Each row comes from the steps of one walk. Every step used is in the known rows, and no mark comes twice. Write the walk behind each row, first mark first.
In the rows, 128 means zero.
Known rows
mifa > fefe > zuzab > bepotu: [123 175 112  98 135  77 100 153 102 106 164 148 111 119  78 121  97 166
  93  57 166 147 205  92  80 103 141 153 110 121 101 177  69 138  68 151
  81 123 141]
bepotu > zuzab > fifev > mifa > nifi: [124 152 151 115 134  83 106 149 146 169 109 111  81 125  98  81 136 140
  80  91 158 151 112 113  76  90 156 157 167 113 146 139  98 120  73 162
  75 133 173]
bepotu > zuzab > mifa > nifi: [140 144 162 110 136  98 110 167  92 142 151 118 106 117 115 121 141 143
  79  69 172 169 153  96  83  70 159 158 132 100 141 143 121 119  95 167
  93 174 155]
nifi > zizelo > mifa > fifev > zuzab > bepotu: [171 110 106 116 138  54 127 101 148  76 145 178 112 114 119 114 116 141
 100  57 119 158 151  77  54 110 137 138 128  86 109 137  97  79  64 132
 116 183 111]
bepotu > zuzab: [148 126 141  99 143  77  91 152 122  96 132 142 120 112 104 145 149 129
  97  67 157 156 134 109  85  82 130 139 146 112 105 143 107 120 104 165
 110 149 135]
fefe > mifa > nifi: [110 142 159 141 113 120 120 151 103 144 133  99  97 128  92  95 116 164
  87 170 175 164 161 107  77 104 165 167 122 121 144 143 124 141  83 169
  81 124 120]
fifev > zuzab > bepotu > mifa > nifi: [130 151 112 106 157  87 110 145 100 151 121 141 129 122  83 106 112 151
  60  80 167 138 136 134  45  71 163 136 105  71 131 177 104 126 105 125
  71 138 128]
vizeve > mifa > fefe > zuzab > bepotu: [132 195 135 113 125  73 125 137 104 110 155 111 118  98  64 110 112 155
  79  48 172 153 196  81  52  92 152 152 117 119  86 167  85 147  88 144
  66 124 150]
nifi > zizelo > mifa > bepotu > zuzab > fifev: [135 100 147 103 152  41 120 110 172 102 131 129  78 110 112 103 146 135
 138  61 137 152 135  64  76 113 126 143 157  70 105 145  98  60  78 147
 135 167 141]
vizeve > mifa > nifi: [128 163 165 134 113  97 148 138 114 131 123  91 113 128  93 110 140 142
  73 131 179 168 135  97  71  90 162 151 123 112 120 132 127 140 115 142
  64 134 144]
fefe > mifa > zuzab > bepotu: [140 125 140 113 146 102 112 116 128  95 159 119 104 108  70 104 103 169
  77 119 167 157 181  89  47  99 139 151 129 133 109 155  95 138  91 158
  88 158 108]
fifev > zuzab > mifa > fefe: [160 140 109 117 129  94 133 155  96  97 167 136 111 114 124 118 148 159
  81  56 191 171 164  77  35  95 155 162 113  93 139 133  99 127  62 154
  86 129 150]
zuzab > bepotu > mifa: [144 141 155 113 128  85  87 135 107 124 138 147 139 123  60 116 132 147
  81  67 139 154 160 134  51  68 136 126 114 108  98 177 114 105 126 132
  95 138 131]
zuzab > mifa > nifi: [134 140 158 133 112 119 134 160  90 141 152 112 112 138 117 116 133 159
  79 115 173 178 164  91  82  87 156 162 108 111 147 138 127 124  95 155
  81 153 144]
zuzab > fifev > mifa > bepotu: [130 133 150 127 138  88 125 120 168 152 103 102  89 156 102  91 145 161
  93 109 158 144 116  96  62 109 128 149 153 125 138 155 110 115  72 147
  71 119 152]
mifa > fifev > zuzab: [157 121 100 117 153  82 121 154 144 100 117 160 113 144 135 134 143 153
  93  91 166 167 124 116  53  96 137 158 132 105 131 124 108 130  46 159
  81 142 121]
vizeve > mifa > nifi > zizelo: [117 147 153 147 118  91 153 127 122 101 130  93 132 108  89  93 125 128
  88 121 170 155 126  68  77 101 157 139 134 101 112 123 121 106 126 136
  86 144 154]
zizelo > mifa > fefe > zuzab > fifev: [130 147 128 123 115  67 123 140 136 112 156 134  67 108 109 104 124 164
 134  81 155 194 206  84  56 128 146 172 108  94 108 132  54 128  29 151
  95  99 157]
zuzab > fifev: [133 125 137 125 117  83 119 151 144 115 119 128  88 148 113 114 142 155
 114 102 157 175 145 108  75 111 121 169 122 123 111 131 110 109  69 160
  99 118 138]
zizelo > mifa > bepotu > zuzab > fifev: [147 119 158  91 149  49 115 120 162 130 121 123  60 131 118 123 159 153
 126  70 146 162 140  96  69 107 132 158 142  79 113 151 102  92  68 153
 116 159 134]
vizeve > mifa > bepotu > zuzab: [148 147 164  97 163  63 125 128 137 117 118  96 110 115  92 134 168 136
  88  64 178 142 121  88  64  77 141 138 156 100 105 156 129 123 117 154
  84 165 143]
zizelo > mifa > bepotu > zuzab: [155 118 163  90 154  67 109 115 137 111 136 136  94 114 112 150 157 144
 113  75 149 158 144  92  77  96 142 133 142  80 118 159 104 105  95 141
 113 168 123]
fefe > mifa: [134 118 154 142 110 113 111 141 108 113 138 111 107 117  85 110 134 158
  96 137 165 164 164 104  62 100 142 160 130 131 123 139 124 137  92 174
  96 118 110]
nifi > mifa > fefe: [127 149 120 122 116 109  99 147 138 101 164 131 100 120  66  93 136 150
  98 109 169 160 176  98  66  96 155 141 141 117 118 151 108 103  76 169
  89  99 159]
zizelo > mifa > zuzab > fifev: [151  99 144 123 133  77 135 113 173  86 146 132  69 116 116 113 136 157
 118 114 156 203 165  82  45 121 132 152 123  97 106 113  67 120  63 137
 104 141 140]
vizeve > mifa > bepotu > zuzab > fifev: [141 147 162  97 155  48 133 133 159 136 102  83  77 130  97 108 169 144
 106  58 171 148 117  89  56  83 136 162 163  94  97 146 131 107  90 162
  86 155 151]
zuzab > fifev > mifa > vizeve: [134 112 165 136 104  85  95 137 169 122 114 135  83 127  82 104 155 145
 118 111 150 165 131 101  68 107 144 157 161 129 118 112 120 120  44 158
  95 126 164]
bepotu > mifa > fefe > zuzab > fifev: [111 156 122 121 135  75  98 171 127 135 142 129 103 108  65  86 128 151
 122  62 175 171 189 120  37  94 147 161 116  87 103 145  63 120  55 153
  78  80 184]
bepotu > mifa > vizeve: [133 107 166 121 119  88  74 157 126 102 130 154 126 113  59 138 164 132
 126 105 164 168 150 128  66  78 153 136 133  95  99 127 122 114  84 146
 107 132 150]
fifev > mifa > zizelo: [155 113 135 157 125  97 107 132 111  87 139 147 140 124 111 109 130 126
  57 112 167 142 113  87  77 104 133 121 156 134 132 136  99 120 101 129
  84 110 138]
vizeve > mifa: [150 144 165 134 113  92 139 129 122  98 127 103 122 117  91 122 160 139
  83 100 170 172 140  95  56  90 142 144 131 121  96 131 129 134 119 145
  79 132 136]
zuzab > mifa: [159 117 156 137 110 110 120 149  98 109 157 125 124 123 112 131 146 150
  88  83 165 181 169  87  61  88 135 152 115 122 126 136 122 120 101 156
  96 148 133]
zuzab > bepotu: [142 141 141 106 119  84 102 128 116 103 138 142 117 140  91 131 123 158
  81  84 146 150 159 107  85  99 124 142 117 133 100 167 115 117 106 147
  98 151 113]

Write each row's walk
[164 128 157 135 111 100 115 164 122 120 160 140 107 151 121 119 153 154
  94  83 152 197 167  99  56  78 139 162 130 124 131 120 130 106  66 169
  86 167 141] -> zuzab > mifa > fifev
[181 127 120 103 136  60 120 115 142 104 140 171  93 135 123 129 131 163
  89  66 127 170 155 104  48 101 144 150 119  93 120 146 103 113  53 137
  94 172 100] -> zizelo > mifa > fifev > zuzab > bepotu
[156 100 146 122 141  93 128 108 149  70 160 142 106 101 111 137 136 149
 102 121 162 197 167  78  51 112 139 129 120  99 107 117  67 134  89 126
 100 152 130] -> zizelo > mifa > zuzab
[135 106 111 125 162 121 111 129 157  86 151 125 117 101  80 105 123 141
  92 126 176 168 163  92  57  93 141 127 139 111 110 137  90 123  94 155
  87 132 142] -> nifi > mifa > zuzab
[146  96 148 143 108  80 123 106 131  60 153 146 124  91 107 124 136 131
 121 103 132 172 154  69  76 118 131 127 127 100 102 126  94  86 107 128
 132 145 129] -> nifi > zizelo > mifa
[153 104 150 143 108  70 119 116 159  72 157 167 110 125 113 117 135 132
 126 104 122 186 153  78  72 107 139 135 138 105 107 111 102  78  72 139
 119 160 131] -> nifi > zizelo > mifa > fifev
[169 130 159 112 134  81  96 170 123 121 155 148 101 130 120 128 163 138
  96  40 146 186 154 100  60  61 141 161 154 113 125 126 126 101  65 182
  97 185 152] -> bepotu > zuzab > mifa > fifev
[129 145 118 112 148  86 102 139 101 114 138 140 133 110  87 137  98 156
  93  63 154 145 190 100  85  99 123 148 107 124  96 177  86 142  96 146
  84 141 118] -> fefe > zuzab > bepotu
[135 160 141 129  97  82 115 138 160 127 131 119  80 136  86  77 141 156
  91  93 161 169 138 100  48 112 146 156 154 132 130 132  89 116  51 152
  77  91 185] -> zuzab > fifev > mifa > fefe
[121 125 124  94 172  79  98 140 171 149 112 109  69 129  89  89 145 145
 117  72 162 138 141 102  72  87 134 154 165  93 118 172 130  77  75 182
 101 139 147] -> nifi > mifa > bepotu > zuzab > fifev
[141 113 164 110 126  67  75 143 171 125 105 140  80 109  81 113 164 130
 120  68 152 156 122 102  73  94 148 156 183 114 113 117 115 108  49 174
 109 148 169] -> bepotu > zuzab > fifev > mifa > vizeve
[158 129 148 147 124  77 138 135 103  69 141 123 131 124 109 117 143 126
  66 103 182 160 120  82  70  98 132 135 142 113 101 124 124 117 122 135
  84 127 130] -> vizeve > mifa > zizelo
[141 104 138 155 121 101 111 148  89  81 153 135 117 126 104 104 116 148
  80 139 175 149 146  89  79 111 135 156 139 127 125 135 120 119  91 164
 100 114 101] -> fefe > mifa > zizelo
[145 109 116 152 147 102 116 164  65  89 164 143 144 106 128 123 112 141
  83  65 184 163 187  62  80  97 127 150 114 109 122 139  88 126  84 148
  90 134 134] -> fefe > zuzab > mifa > zizelo
[141 108 136 122 161 101 101 145 138  92 144 136 140  99  77 118 137 138
  91 108 180 177 150 115  31  76 142 119 126  94 103 134  73 129 109 130
  90 133 157] -> bepotu > mifa > zuzab
[147 122 156 118 138 105 129 138 110 126 147 113 111 146 115 132 151 161
  91  89 175 163 160  77  69  90 135 153 117 111 135 159 134 114  94 154
  87 162 132] -> zuzab > mifa > bepotu
[135 129 114 131 162  76  85 153  78 103 152 166 161 106  76 112  96 132
  74  52 162 130 175 104  68  79 130 123 115  93  95 179  76 116 110 122
  85 122 127] -> fefe > zuzab > bepotu > mifa > zizelo
[163 116 147 105 140  80 122  97 146  77 167 147 101 108  97 132 117 158
  88  92 147 182 182  81  59 104 136 128 114 104  99 151  71 122  99 120
 105 177 118] -> zizelo > mifa > zuzab > bepotu
[126 123 127  97 178  93  89 132 147 132 126 121 106 117  81 116 144 136
  99  80 165 130 142  99  81  78 142 131 166  94 120 182 125  93  98 174
  95 147 136] -> nifi > mifa > bepotu > zuzab
[127 103 142 127 119 112  82 143 146  99 138 143 104 113  64 124 150 138
 125 125 162 162 167 100  87  95 155 144 151 116 107 132 140 105  69 174
 111 136 137] -> nifi > mifa > vizeve
[127 105 173 133 108 107  90 144 120  99 139 129  93 113  70 129 145 154
 124 145 167 168 170  97  76 104 154 167 139 127 116 119 139 134  59 183
 110 141 116] -> fefe > mifa > vizeve
[141 132 149 142 110  91 116 134 152 136 110 113  97 135  95  92 143 149
  89 102 147 164 125 106  52 110 128 150 147 137 125 132 102 117  80 150
  81 109 158] -> zuzab > fifev > mifa
[154 129  98 103 153  80 118 130 110  99 126 152 126 124 110 137 122 158
  74  63 158 134 141 105  63 101 128 144 111 105 119 170 108 129  96 145
  92 148 103] -> fifev > zuzab > bepotu
[147 104 149 104 156  60 111 104 145  81 145 141 113  94 109 134 142 127
 122  71 141 142 138  61  84 103 134 119 152  72 105 151  97  76 104 133
 136 174 133] -> nifi > zizelo > mifa > bepotu > zuzab
[119 131 103 119 163  82 117 133 107 125 128 142 151  99  77  90  97 134
  73  72 159 119 131 104  50  84 158 125 117  61 124 172  97  96 114 121
  95 150 138] -> fifev > zuzab > bepotu > mifa > nifi > zizelo
[146 135 153 104 166  81  96 128 144 136 113 120 120 118  93 125 154 137
  78  71 163 127 109  99  73  84 141 119 173 110 137 170 106 123 104 145
  80 148 151] -> fifev > mifa > bepotu > zuzab
[131 118 111 157 146  85 111 147 122 119 125 135 120 116 114  88 109 138
  85  89 170 145 142  81  70 118 122 151 147 120 123 135  66 129  63 143
  72  92 152] -> fefe > zuzab > fifev > mifa > zizelo
[136 134 165 130 107  99 129 129 119 121 142 133  93 127 114 124 132 152
  98 140 155 182 158 104  87 109 160 144 108  97 134 133  98 129  90 133
  93 139 128] -> zizelo > mifa > nifi
[128 166 122 136 129  98 103 148 117 118 145 130 128  98  80 108 119 148
  87  84 177 156 174  89  57 106 157 137 141 128 128 151  55 157  66 142
  61  87 174] -> fifev > mifa > fefe > zuzab
[144 109 134 141 138  87  94 155  99  86 146 162 148 127  92 115 137 125
  77 100 173 151 131 116  67  82 133 124 131  92 110 141 102 100 116 127
  99 110 137] -> bepotu > mifa > zizelo
[149 130 147 116 130  75  96 139 156 136 109 121  93 110  95 100 153 136
  92  57 147 156 116 111  55  90 133 151 172 124 123 133  99 110  79 165
  92 126 164] -> bepotu > zuzab > fifev > mifa
[146 115 162 115 132  82 127 111 137 107 135 131  97 138 117 141 153 158
 107 120 152 166 154  89  77 112 139 135 117  92 124 160 108 115  91 129
 102 147 117] -> zizelo > mifa > bepotu
[160 114  95 119 169  70 101 140  87  88 139 174 155 116 100 111 115 136
  50  53 169 120 125 113  45  84 136 124 119  74 110 170  99 101 112 119
  92 130 113] -> fifev > zuzab > bepotu > mifa > zizelo
[150 125 134 124 140  74  88 145  93  95 154 168 144 128  76 107 115 131
  62  70 153 135 141 116  66  77 128 121 126 101  97 172 108  88 121 119
  98 135 125] -> zuzab > bepotu > mifa > zizelo
[138 147 165 119 142  87 145 119 137 115 116  89 114 137  96 124 159 152
  87 108 180 153 131  88  62  96 136 141 134 111 107 156 135 125 115 138
  72 141 134] -> vizeve > mifa > bepotu
[155 147 148 111 148  81 139 107 140  85 146 109 119 108  74 117 127 151
  67  82 172 168 156  79  42  84 135 136 130 121  86 144 103 136 120 128
  75 170 136] -> vizeve > mifa > zuzab > bepotu
[155 118 113 136 145  96 121 150 126 113 128 134  99 127 116 106 135 163
  90 118 166 168 143 111  35  97 150 170 138 113 143 121 120 137  42 181
  79 132 102] -> fefe > mifa > fifev > zuzab
[115 137 136 127 137  73 110 135 157 139 115 113 102 105  95  65 119 124
  91  80 148 137 103  86  77  98 150 143 178 104 133 133  92  86  83 153
  97 139 180] -> bepotu > zuzab > fifev > mifa > nifi > zizelo
[137  98 151 127 135  75 134  97 146  81 141 135 118 113 109 124 139 141
 123 110 143 153 146  57  80 122 133 122 131  85 116 152 103  80 104 125
 121 155 126] -> nifi > zizelo > mifa > bepotu
[118 157 111 115 134  89 108 166 109  96 153 139 118 112  98 127 116 156
 108  84 181 166 189  92  78 107 144 151 114 116 112 150  62 147  58 157
  81  99 157] -> mifa > fefe > zuzab
[138 150 135 124 118  82 117 136 114  93 165 145 102  95 101 131 126 154
 115  86 164 183 208  82  65 116 154 147 108  94 107 143  54 141  56 141
  94 106 147] -> zizelo > mifa > fefe > zuzab
[117 146 136 142 138 122 130 173  75 153 151 107 123 114 117 119 109 156
  88  96 180 173 197  81  80  90 157 164  98 106 142 147  93 152  80 155
  68 142 146] -> fefe > zuzab > mifa > nifi
